Each row was made from one path, in order. Every step used is in the known rows, and no mark comes twice. Write each row's path.
Known rows:
k-n-l-b: [17.1,6.1,20.2,14.3,24.6,0.0,-5.4,23.1,-36.0,-24.5,12.2,16.0,-30.0,-3.9,7.1,4.3,-14.1,-6.4,-35.1,13.3,14.1,-41.3,4.1,-14.0,-7.9]
z-n: [-0.3,-7.9,-5.7,15.2,-2.0,-7.7,-4.4,6.3,-3.5,6.6,-16.8,-8.3,4.9,10.8,7.1,-8.3,-1.6,10.9,5.9,10.8,-6.1,7.7,-7.7,-12.1,9.0]
t-n-k: [-6.1,3.4,-26.6,-9.9,-13.2,-2.8,3.9,-10.5,3.8,-10.2,-7.8,-36.6,27.6,8.5,-5.7,3.8,37.9,10.0,34.9,-33.3,8.0,22.1,4.8,-7.9,-5.4]
n-k: [-6.9,4.1,-20.6,-18.7,-7.8,-5.2,-1.0,-6.1,-8.6,-4.5,-19.2,-21.4,17.9,7.5,2.4,-12.4,10.3,12.6,13.3,-18.7,3.5,25.8,-0.5,-8.8,0.2]
t-b-k-n-l: [-1.8,-2.6,69.2,10.8,39.5,-5.7,-3.4,8.5,-51.6,-42.3,14.4,48.8,-3.2,-4.8,14.2,18.5,12.7,-40.0,27.3,16.0,-12.2,-15.2,3.8,16.8,-4.1]
l-b-z-n: [14.7,0.7,-42.5,35.0,3.0,10.2,-6.6,-9.4,17.3,7.5,-22.3,6.4,3.5,9.3,-12.2,-19.9,-8.4,5.2,-49.9,20.6,18.2,-25.0,-7.6,-10.9,14.4]
n-t: [-6.8,-17.4,-20.0,-30.3,-8.3,-4.6,3.4,3.9,-35.3,39.9,12.2,-6.2,29.0,5.1,9.8,-7.7,-15.6,11.3,12.7,9.6,-7.3,17.8,-1.5,-4.2,-1.1]
q-r: [-12.0,33.2,-9.6,-18.0,-13.8,-2.9,-0.5,-6.1,37.7,2.8,5.9,-25.8,-1.5,6.1,4.4,-3.0,-7.5,24.2,-24.9,0.2,-7.5,12.5,9.6,-1.6,0.4]
b-k: [-10.7,5.1,20.9,-20.4,3.8,-9.1,-2.8,-19.5,0.8,-13.8,3.9,18.8,19.3,4.7,1.4,-9.0,-26.9,-3.6,13.7,7.2,-3.7,24.0,1.7,16.2,-0.5]
k-n: [2.7,-4.3,4.1,-19.0,25.3,-2.9,1.9,6.8,-11.9,-7.3,24.2,-10.6,10.5,4.5,14.2,-4.2,-22.1,-4.5,6.9,10.6,-5.0,-16.6,5.4,0.8,-3.6]
z-n-k-b: [-3.7,-8.8,-8.2,20.1,7.9,-5.5,-10.9,-15.1,-11.8,-2.0,-37.1,-8.7,-23.4,-13.3,2.4,-13.8,-21.4,-16.5,17.9,-22.7,-19.4,14.8,-22.6,1.1,8.3]
t-b-z-n-l: [5.2,-18.2,0.1,53.6,6.3,8.3,0.9,20.7,-2.9,-2.1,-22.0,35.5,-7.8,0.1,-2.6,11.4,58.8,-26.1,0.1,19.4,-8.8,-35.4,-4.3,1.1,17.8]
r-n-t-b-l: [-7.6,-35.6,3.4,-17.8,-14.6,1.2,13.1,29.9,-7.4,22.5,13.0,-22.5,-8.9,9.3,9.1,8.0,19.7,29.0,25.5,9.2,10.8,21.0,7.3,-16.7,-4.9]
k-b: [-2.3,-13.7,17.9,-19.0,-2.1,-2.2,2.1,-5.3,38.5,5.1,13.0,-2.1,-12.0,-15.9,3.8,-4.2,-38.8,-11.4,6.5,-3.8,-11.8,-3.1,-1.2,15.9,-2.6]
q-t-b: [9.2,23.7,15.5,-13.2,-15.1,-1.1,5.9,8.6,49.1,-6.7,3.5,-20.3,18.6,13.6,-4.9,9.1,27.1,31.5,5.9,3.3,-3.3,12.8,11.8,-8.6,-5.5]
l-b-k-n-t: [3.4,3.1,4.3,-17.5,38.7,-4.4,-10.7,-23.0,-85.0,3.9,18.7,24.3,18.9,0.8,9.3,-14.8,-64.1,-15.6,-13.6,22.4,5.5,4.7,-7.9,3.0,-7.1]
n-k-b-z: [-4.3,-5.4,-40.4,-6.1,6.0,12.3,0.7,-27.3,33.1,3.9,-12.3,0.4,-9.0,-19.1,-12.6,-16.2,-19.2,-35.9,-1.1,-23.1,-12.3,-13.4,-8.3,28.5,9.1]
l-b: [9.3,5.4,1.3,-11.8,-11.9,-1.4,-2.2,-0.1,17.6,-1.7,0.1,-11.7,12.9,11.7,0.4,-11.7,-14.5,29.9,-35.8,10.8,27.3,1.9,6.7,-19.7,-6.7]
z-n-t: [-4.4,-21.0,-27.4,5.5,0.0,-7.9,-4.4,5.7,-57.9,41.9,-11.5,-2.8,17.1,6.8,11.5,-10.3,-13.3,8.5,14.7,14.4,-15.3,18.2,-15.9,-12.3,9.8]
n-l-b-t: [9.0,-17.2,36.5,1.6,-18.0,-0.7,-4.0,20.8,-37.3,19.2,0.4,16.6,14.8,-1.7,9.3,-1.2,19.4,0.9,-28.4,11.7,24.0,-10.6,-2.7,-17.8,-2.7]
r-n-t-b-k: [-19.6,-21.7,29.0,-24.5,-3.6,-4.0,6.9,-17.2,-15.3,14.3,7.1,16.7,60.1,8.5,7.1,8.4,6.0,6.4,49.0,5.7,4.8,50.0,0.9,10.1,-6.1]
q-t: [9.6,33.1,-16.2,-17.4,-15.4,-3.0,3.2,4.6,48.7,0.3,3.8,-21.2,-3.0,9.2,-9.9,-1.8,-11.7,33.9,-8.6,-2.5,-8.4,8.2,8.3,-3.1,-3.0]
q-t-n-k-b-z: [7.5,30.9,-61.7,5.8,-4.7,16.1,5.8,-31.9,75.3,-6.6,-3.5,-24.3,-20.5,-17.1,-36.3,4.3,2.1,-21.3,10.0,-45.2,-18.6,-16.0,-1.1,28.2,1.4]
k-n-t-b-z: [-0.3,-26.3,-25.0,-12.8,33.6,14.3,7.6,-1.1,-43.1,30.6,29.0,9.1,43.9,2.3,9.6,-0.4,12.0,-33.7,14.0,28.1,-10.4,-29.3,1.4,12.8,5.3]

Write each row's path:
[-2.9,-9.5,-13.3,0.1,-2.9,1.0,2.6,2.5,12.9,-20.9,0.7,-38.0,-69.0,-16.3,-8.4,1.8,-4.8,-14.3,24.7,-37.9,-6.4,-1.3,-1.7,3.7,-5.9]
t-n-k-b-l
[13.3,-16.4,40.4,4.2,17.2,1.1,-5.8,23.2,-69.3,6.7,17.4,17.3,8.4,-5.9,17.9,-0.1,2.2,-18.8,-24.7,18.3,16.6,-34.6,-3.9,-13.0,-5.9]
k-n-l-b-t
[1.0,-18.9,-14.6,30.3,5.1,8.8,2.1,-0.2,19.3,6.6,-16.7,7.1,27.6,11.4,-1.3,-3.2,40.9,-11.4,3.2,22.8,-2.3,-15.5,-3.8,-0.9,17.0]
t-b-z-n
[-15.8,26.7,-10.6,-17.8,-22.7,1.1,6.8,-7.7,76.4,-0.8,5.6,-33.2,6.6,6.8,0.2,5.9,-1.9,42.2,-12.5,-13.5,4.7,22.8,12.9,-0.2,-3.4]
q-r-n
[10.6,-11.5,-64.1,25.9,4.8,10.4,-7.0,-10.2,-36.9,43.3,-18.1,11.3,13.8,5.9,-7.7,-21.5,-18.7,-0.5,-41.4,25.4,9.2,-14.5,-16.2,-12.2,14.7]
l-b-z-n-t
[-6.9,-25.6,10.5,-25.8,-7.9,-2.3,5.8,7.7,-34.7,34.7,11.0,-6.6,50.4,8.9,14.6,3.1,23.0,8.0,26.9,17.0,-2.0,22.0,2.9,-9.7,-2.9]
n-t-b
[5.9,-3.2,18.1,4.3,26.3,-3.6,0.6,28.6,-33.7,-17.4,18.8,17.1,-26.1,-8.1,13.3,10.3,-3.9,-19.9,2.7,7.4,-11.1,-37.0,5.1,3.4,-3.0]
k-n-l
[13.6,33.0,-7.8,13.1,-20.2,-2.2,7.5,21.3,39.0,-16.2,10.4,-8.5,-30.8,-1.5,-18.7,29.4,34.6,16.5,10.1,-20.3,-10.9,-15.2,12.1,-0.1,-8.2]
q-t-n-l
[4.2,-8.1,8.9,38.6,-0.7,-8.6,-5.5,27.5,-25.4,-3.3,-21.8,19.4,-31.0,-1.5,5.6,5.6,16.0,-1.5,1.8,6.7,-12.5,-12.3,-9.0,-9.8,9.4]
z-n-l
[-14.7,-15.8,30.3,-24.5,5.5,-8.2,-0.6,-16.4,-52.5,16.5,7.7,25.3,51.7,5.8,10.0,0.5,1.0,-10.2,36.5,18.1,-7.6,38.8,-1.8,9.2,-2.2]
n-t-b-k
[6.9,32.0,-23.0,-4.3,-11.9,1.7,2.3,-21.0,52.3,-13.8,-5.0,-38.5,-22.7,-13.2,-22.5,10.2,-1.5,0.8,26.1,-50.9,-17.6,11.6,-1.5,10.1,-9.1]
q-t-n-k-b
[12.3,19.1,10.2,-5.2,-12.1,0.1,5.9,30.9,37.8,-15.7,5.6,-29.9,-47.8,12.9,-6.0,5.9,17.9,34.8,-7.4,8.7,-3.9,1.3,13.1,-17.6,-3.9]
q-t-b-l
[-6.7,-5.0,-1.7,-15.9,0.0,-2.5,-2.7,-16.5,10.1,-1.8,-12.8,-13.7,-12.0,-15.4,0.5,-10.9,-22.7,-14.6,15.4,-28.5,-11.3,14.1,-8.5,10.1,-1.8]
n-k-b
[1.7,-18.5,12.8,-10.6,0.5,-1.8,2.1,16.8,28.2,-3.9,15.3,-11.6,-78.8,-16.3,2.4,-7.2,-47.7,-8.9,-6.4,0.4,-11.9,-15.7,0.3,8.3,-1.3]
k-b-l
[-12.8,-18.6,-6.6,-20.0,-21.8,-1.4,3.5,-10.5,-28.7,19.6,-2.5,-36.6,65.4,5.9,4.9,-0.1,54.7,-3.4,46.5,-28.4,10.2,28.4,-2.6,-8.7,-3.3]
b-t-n-k
[-1.8,-16.6,-16.3,-27.9,27.1,-2.9,1.5,6.4,-66.0,28.6,29.2,-5.4,21.4,-0.1,18.3,-5.9,-31.7,-9.6,15.0,15.6,-14.0,-6.9,-2.4,0.1,-3.0]
k-n-t
[13.9,5.2,10.3,19.6,-16.1,0.5,1.8,16.5,8.4,-18.6,6.6,-0.2,-15.0,-0.5,-8.6,18.7,31.2,11.8,-16.7,-7.0,25.7,-21.7,10.7,-17.0,-10.7]
t-n-l-b
[-11.9,-3.4,50.2,-15.6,3.7,-7.4,-0.1,-15.1,1.8,-19.0,2.7,20.6,40.2,10.1,7.1,1.7,10.5,-6.3,28.0,13.7,1.2,29.0,5.4,9.0,-3.0]
t-b-k
[14.8,4.8,-21.9,22.0,-4.7,12.4,0.6,10.0,17.6,-4.5,-4.5,29.2,-21.5,-3.8,-15.3,-3.0,5.8,-7.2,-55.6,11.7,19.7,-45.4,5.8,0.7,5.6]
n-l-b-z
[20.1,5.7,-18.8,24.1,30.6,14.7,-1.5,12.0,-12.0,-16.7,12.7,31.1,-29.3,-7.3,-6.0,-1.4,-9.0,-27.9,-52.6,18.5,13.1,-69.4,4.9,4.9,3.0]
k-n-l-b-z
[-19.3,36.0,-30.2,-16.2,-21.2,1.4,1.4,-18.9,48.0,-8.0,-20.2,-44.1,8.0,6.8,-3.6,-0.7,13.4,38.3,-3.3,-37.2,6.1,40.9,6.0,-6.5,-2.2]
q-r-n-k
[-6.3,5.3,22.7,-17.9,38.9,-7.4,-4.3,-17.0,-29.7,-24.8,20.7,20.7,12.5,1.3,10.5,-6.9,-43.7,-24.4,16.8,13.2,-11.0,-0.2,0.9,20.1,-3.2]
b-k-n
[-1.4,-30.8,-47.4,17.7,14.0,9.0,-2.8,-15.5,-15.7,50.4,-5.5,20.3,-10.5,-20.9,-3.7,-13.7,-42.4,-41.2,2.1,11.3,-30.4,-20.5,-24.0,24.8,18.5]
k-b-z-n-t
[-2.4,-9.0,-34.3,33.0,7.4,9.3,-3.2,-11.1,-8.6,-1.3,-41.7,-3.5,29.6,11.6,-5.2,-9.7,55.5,-14.9,12.9,-1.8,-1.4,2.4,-10.3,-5.7,18.2]
t-b-z-n-k
[-20.4,5.7,-1.8,-22.8,-20.8,2.6,8.7,-4.7,21.3,30.5,9.3,-27.4,39.6,8.0,9.7,14.7,25.1,35.3,10.4,-2.2,0.9,37.5,8.9,-9.2,-5.2]
q-r-n-t-b
[0.2,-34.4,-1.6,19.3,3.3,-5.4,-2.2,32.9,-68.5,26.5,-9.9,-10.7,-27.7,9.4,14.7,-2.7,16.5,8.6,14.9,25.7,-10.5,10.4,-10.8,-25.7,8.3]
z-n-t-b-l
[-2.0,-8.7,13.1,1.8,-17.8,-1.5,10.0,25.0,34.9,-8.3,1.3,7.8,-11.5,-1.3,0.0,16.4,18.2,17.5,12.4,-11.3,7.8,-1.6,9.2,1.7,-3.3]
r-n-l
[-10.8,-1.1,-20.3,-19.6,-17.7,-0.9,6.2,-7.5,29.0,-6.8,-19.2,-30.1,26.2,10.2,-2.5,-5.3,15.6,30.9,24.5,-30.9,15.8,36.5,3.3,-7.0,-3.9]
r-n-k
[-1.6,-14.8,-20.0,-9.0,3.9,11.9,5.9,-16.7,60.6,13.8,14.0,12.0,-10.8,-18.8,-10.4,-9.3,-34.0,-33.4,-9.4,1.4,-12.8,-30.9,-1.4,34.7,7.8]
k-b-z
[-4.1,-26.7,27.5,0.1,-22.0,-3.2,7.3,21.4,-22.8,18.2,18.0,2.1,28.2,-5.0,7.1,20.2,58.5,-16.3,34.2,-7.9,2.4,-9.0,3.3,-0.3,-3.1]
b-t-n-l
[1.5,14.1,22.2,-10.6,1.6,-6.9,-8.6,-24.4,0.3,-18.7,-3.3,18.0,15.0,8.6,-4.4,-14.2,-39.1,10.3,-26.2,11.7,21.6,18.5,1.7,-1.6,-5.5]
l-b-k
[9.9,27.6,-30.2,3.9,-8.8,2.3,2.2,1.7,41.8,-24.7,-2.8,-47.9,-89.0,-14.5,-23.6,7.1,-10.9,4.1,11.9,-46.8,-17.3,0.1,-0.3,2.0,-7.7]
q-t-n-k-b-l
[6.0,15.3,29.9,20.9,-2.8,-5.4,-4.6,-7.1,-9.2,-37.9,2.6,30.5,-11.6,-2.1,-13.3,16.0,8.0,-7.8,-7.4,-5.0,19.4,-5.0,5.9,1.3,-9.9]
t-n-l-b-k
[5.4,-8.5,-29.5,48.7,6.1,6.2,-1.6,17.2,-3.0,3.1,-20.8,34.2,-29.5,-5.1,-8.0,0.5,19.6,-24.2,-14.8,12.5,-13.9,-39.9,-8.3,8.3,20.1]
b-z-n-l
[-0.3,36.5,4.6,14.7,-23.7,3.6,-0.3,8.5,52.2,-17.1,-6.5,-6.8,-34.4,-1.6,-6.3,14.1,4.0,40.0,-55.0,-11.8,23.4,-2.4,11.3,-15.3,-7.7]
q-r-n-l-b
[6.8,15.6,25.3,-7.6,38.0,-4.3,-10.5,-21.6,-31.6,-31.8,13.9,20.3,7.7,4.1,4.8,-12.7,-54.3,-10.3,-21.9,17.8,14.4,-5.1,1.1,3.5,-7.9]
l-b-k-n
[-7.4,47.6,25.9,14.9,-9.5,-1.4,-6.6,-15.5,33.9,-34.4,-10.0,24.2,-32.2,-4.1,-10.9,11.4,-18.4,23.8,-45.6,-9.9,17.8,14.6,6.6,2.8,-6.8]
q-r-n-l-b-k
[-8.1,-35.5,37.9,-29.6,-9.7,-1.4,1.8,-5.9,5.5,36.8,17.9,-2.8,25.9,-16.8,15.1,-8.2,-21.5,-25.7,19.0,1.1,-9.5,4.1,-9.3,15.0,-0.3]
k-b-t
[1.5,33.8,35.4,-11.9,-1.1,-5.8,-0.5,-15.4,31.2,-23.1,0.4,10.5,20.2,11.8,-8.5,6.7,4.1,11.1,16.0,5.6,-10.0,28.8,7.3,9.0,-4.7]
q-t-b-k
[8.7,11.9,30.2,48.7,11.3,-9.3,-17.7,-1.0,-45.8,-27.9,-31.7,49.7,-33.3,-1.4,-4.3,-2.6,-18.4,-7.6,-27.6,14.4,6.4,-0.9,-13.7,-8.5,5.3]
z-n-l-b-k
[-4.2,15.0,25.6,4.1,-30.3,4.8,-0.9,8.5,19.0,14.0,-1.5,-7.0,5.4,-3.9,4.2,10.2,21.5,27.5,-44.2,-6.5,26.2,5.3,3.8,-15.5,-5.2]
q-r-n-l-b-t
